What can hang from each mark:
kobuzub: sutak
tures: dagefa gote
sutak: gote kolop
kolop: dagefa gote
gote: dagefa kobuzub sutak
dagefa: gote tures

Known rows, with every way that one mark hangs from another:
{kobuzub {sutak {gote {dagefa tures}} kolop}}: [-1.35  5.93 -4.44 -1.99  2.77  0.26  0.55 -0.83  6.69 -1.46 -1.62  3.06
 -0.04  1.26  7.69  3.62  1.38 -3.10]
{kobuzub {sutak {kolop dagefa gote}}}: [-2.02  4.39 -2.74 -1.69  1.79 -1.96 -2.14  1.90  4.85 -2.09 -0.94  2.22
  0.74  1.54  5.09  4.59  0.24 -3.32]
{sutak {gote {dagefa tures}} kolop}: [-1.79  4.70 -3.64 -1.38  2.95  0.61 -0.98 -0.48  4.70  0.48 -0.95  3.24
  0.24 -0.08  6.21  2.97  0.92 -2.19]
{sutak {kolop dagefa}}: [-3.44  3.64 -1.43 -1.61  2.05 -1.41 -3.79  1.50  1.88  1.38 -1.00  3.14
 -0.83 -0.04  3.74  3.36 -0.85 -2.08]
{tures gote}: [ 0.73  3.11  0.27  1.36  2.55  0.47 -3.66  0.28 -0.99  1.80 -2.03  2.39
 -0.97  0.83  2.86  0.52 -0.09 -0.91]
{kolop {dagefa tures} {gote kobuzub sutak}}: [ 0.70 -0.80 -5.41  3.87  2.20 -0.36  0.10  4.40  4.50 -2.35 -2.80  4.09
  3.97  2.38  3.49  2.08  0.88 -0.37]
{kobuzub {sutak gote {kolop {dagefa tures}}}}: [-2.20  5.52 -5.19 -1.99  3.73 -0.95  1.02  1.24  6.28 -0.59 -0.95  2.85
  0.37  1.95  6.82  5.04  0.30 -3.67]
{sutak {gote kobuzub} {kolop dagefa}}: [-2.19  2.94 -6.26 -2.68  2.38 -0.88 -5.03  0.78  3.52  0.89 -1.64  4.59
  1.86 -0.38  5.82  3.54  2.63 -2.37]
{tures dagefa {gote {sutak kolop}}}: [-0.39  4.98  1.05  0.00  3.04  4.68 -0.93  2.25 -0.83  0.56 -2.83  5.68
  0.19  1.90  6.62  0.99  0.83 -1.35]
{kobuzub {sutak gote kolop}}: [-2.53  6.02 -3.01 -3.15  2.88 -1.13 -1.73 -0.65  4.05  0.27 -0.78  2.82
  0.06  2.34  6.63  2.74  1.17 -2.58]
{kobuzub sutak}: [-0.84  3.34 -0.65 -0.53  0.94 -1.83 -2.17 -0.34  2.74  0.00 -1.87  1.78
 -1.61  2.30  2.71  0.96 -0.69 -0.98]
{gote dagefa kobuzub {sutak kolop}}: [-1.60  1.37 -3.46  0.24  1.47  1.18 -3.31  0.36  3.21 -1.00 -3.90  5.81
  1.93  1.04  6.40  0.99  2.71 -0.46]
{sutak {gote dagefa kobuzub}}: [ 1.02  2.27 -5.04 -1.15 -0.26 -0.92 -5.62 -1.32  3.45 -0.16 -3.39  3.67
  0.67 -1.67  4.19  1.14  3.87 -0.42]
{kolop {dagefa {tures {gote sutak}}}}: [ 1.52  2.72 -2.13  4.38  4.05  0.91  1.32  3.98  1.26  0.20 -3.79  3.30
  0.46  1.69  4.36  2.21  0.05 -0.89]
{sutak {kolop dagefa {gote kobuzub}}}: [-1.93  0.77 -4.67 -0.95  1.75 -0.60 -4.86  1.96  3.39 -1.17 -1.00  4.10
  2.92  0.45  4.44  3.46  1.09 -2.49]
{dagefa {gote kobuzub {sutak kolop}} tures}: [-1.96 -0.16 -5.82  3.14  5.02  1.48  0.53  2.80  4.09 -1.74 -1.65  5.27
  6.13  4.75  5.64  1.01 -1.64 -0.74]
{tures {gote dagefa {kobuzub {sutak kolop}}}}: [ 0.89  3.52 -3.99 -1.04  2.37  2.73 -4.02 -1.76  3.38 -1.91 -3.97  5.07
  0.56  0.61  7.97  2.44  3.21 -3.22]

Rows:
[ 0.91  0.02 -6.19  1.60  1.65 -0.93 -0.76  2.35  6.42 -3.46 -2.09  2.89
  2.45  2.15  3.60  3.46  0.40 -2.22] => {kolop {dagefa tures} {gote {kobuzub sutak}}}
[ 0.57 -0.08 -6.05  2.28  2.98 -0.33 -0.56  0.92  5.65 -2.89 -1.72  3.29
  3.67  3.89  3.24  1.17 -1.84 -1.26] => {dagefa {gote {kobuzub sutak}} tures}
[-0.13  4.79 -0.68  1.29  3.02  2.20 -1.79  0.91  0.89 -0.37 -4.02  4.39
  0.30  0.62  7.47  1.72  2.36 -1.29] => {tures {gote dagefa {sutak kolop}}}
[-2.29  2.16 -5.00 -2.31  1.87 -0.58 -3.72  0.56  4.64 -1.17 -2.37  4.56
  0.77  1.37  5.65  3.66  1.09 -3.04] => {gote {kobuzub {sutak {kolop dagefa}}}}
[ 2.23  0.91 -4.23  2.28  3.80  2.47 -0.56 -0.01  2.92 -1.09 -2.80  4.00
  1.18  3.28  5.12  1.15  0.38 -2.21] => {dagefa {tures {gote {kobuzub sutak}}}}
[ 1.12  0.67 -3.06  1.43  0.59  1.69 -2.62  2.78  2.01 -2.10 -3.20  5.34
  3.82  1.97  2.94 -0.41  0.23  1.05] => {tures {dagefa {gote kobuzub sutak}}}
[-3.04  2.71 -2.61  1.69  4.09  0.14  1.48  3.72  3.34  0.26 -1.78  3.99
  1.09  2.60  5.23  3.22 -1.28 -1.44] => {gote {sutak {kolop {dagefa tures}}}}
[ 0.25 -1.23 -5.57  4.62  3.48  0.30  0.30  2.94  3.68 -1.89 -2.50  4.37
  5.35  4.28  3.21 -0.17 -1.36  0.69] => {dagefa {gote kobuzub sutak} tures}
[ 1.52 -0.23 -3.34  2.88  4.15  2.70 -2.09  0.44  0.87  0.76 -2.14  4.19
  1.46  2.04  3.71  0.62 -0.23 -1.46] => {dagefa {tures {gote kobuzub}}}
[-2.32  0.41 -3.37 -0.63  2.39  0.46 -4.54  0.57  2.53 -0.54 -0.30  4.20
  3.21  2.03  4.34  1.62  0.47 -1.88] => {sutak {kolop {gote kobuzub}}}
[ 2.01  4.10  1.48  1.47  1.55  3.32 -1.19  2.30 -1.28  0.44 -3.70  4.54
 -0.57  1.15  4.23 -0.01  1.01  0.03] => {tures dagefa {gote sutak}}
[-0.37  1.33 -2.72  4.50  3.48 -0.71  1.70  3.41  3.09 -1.24 -1.79  2.47
  3.44  4.11  2.59  0.33 -2.72  0.66] => {dagefa {gote sutak} tures}
[-1.20  2.21 -6.36 -1.26  2.93  1.58 -2.45 -0.87  5.32 -0.33 -1.66  4.94
  2.19  0.00  6.87  2.58  2.20 -2.35] => {sutak {gote {dagefa tures} kobuzub} kolop}
[ 0.61  0.51 -3.80  0.22  0.57 -1.24 -3.44  0.20  4.09 -2.67 -1.95  2.91
  2.04  2.70  3.37  1.14  1.26 -1.26] => {kolop {gote {kobuzub sutak}}}
[-0.60  1.21 -5.14  1.24  5.16  3.03 -2.02  1.68  2.05  0.39 -2.09  5.17
  1.85  1.15  6.16  3.58  0.33 -3.29] => {sutak {kolop {dagefa {tures {gote kobuzub}}}}}
[ 0.18 -0.19 -4.40  3.18  1.87 -0.98 -2.84  2.32  2.37 -1.55 -2.99  4.12
  4.53  3.00  3.03 -0.45  0.17  1.09] => {dagefa {gote kobuzub sutak}}
[-0.29  2.75 -3.52 -0.78  3.95  2.42 -3.30 -0.78  2.00 -0.70 -2.50  5.15
  1.28  2.91  7.28  1.95  1.61 -3.16] => {tures {gote {kobuzub {sutak kolop}}}}
[-1.17  1.49 -5.11 -0.58  2.47  1.90 -1.11 -1.19  6.21 -2.33 -2.69  4.85
  1.10  1.86  6.68  2.72  0.85 -2.89] => {gote {dagefa tures} {kobuzub {sutak kolop}}}
[ 1.60  0.12 -3.63  2.39 -0.41 -0.45 -3.34  1.54  3.58 -2.98 -4.22  3.96
  2.94  0.55  4.10  0.51  3.39  0.57] => {kolop {gote dagefa kobuzub sutak}}
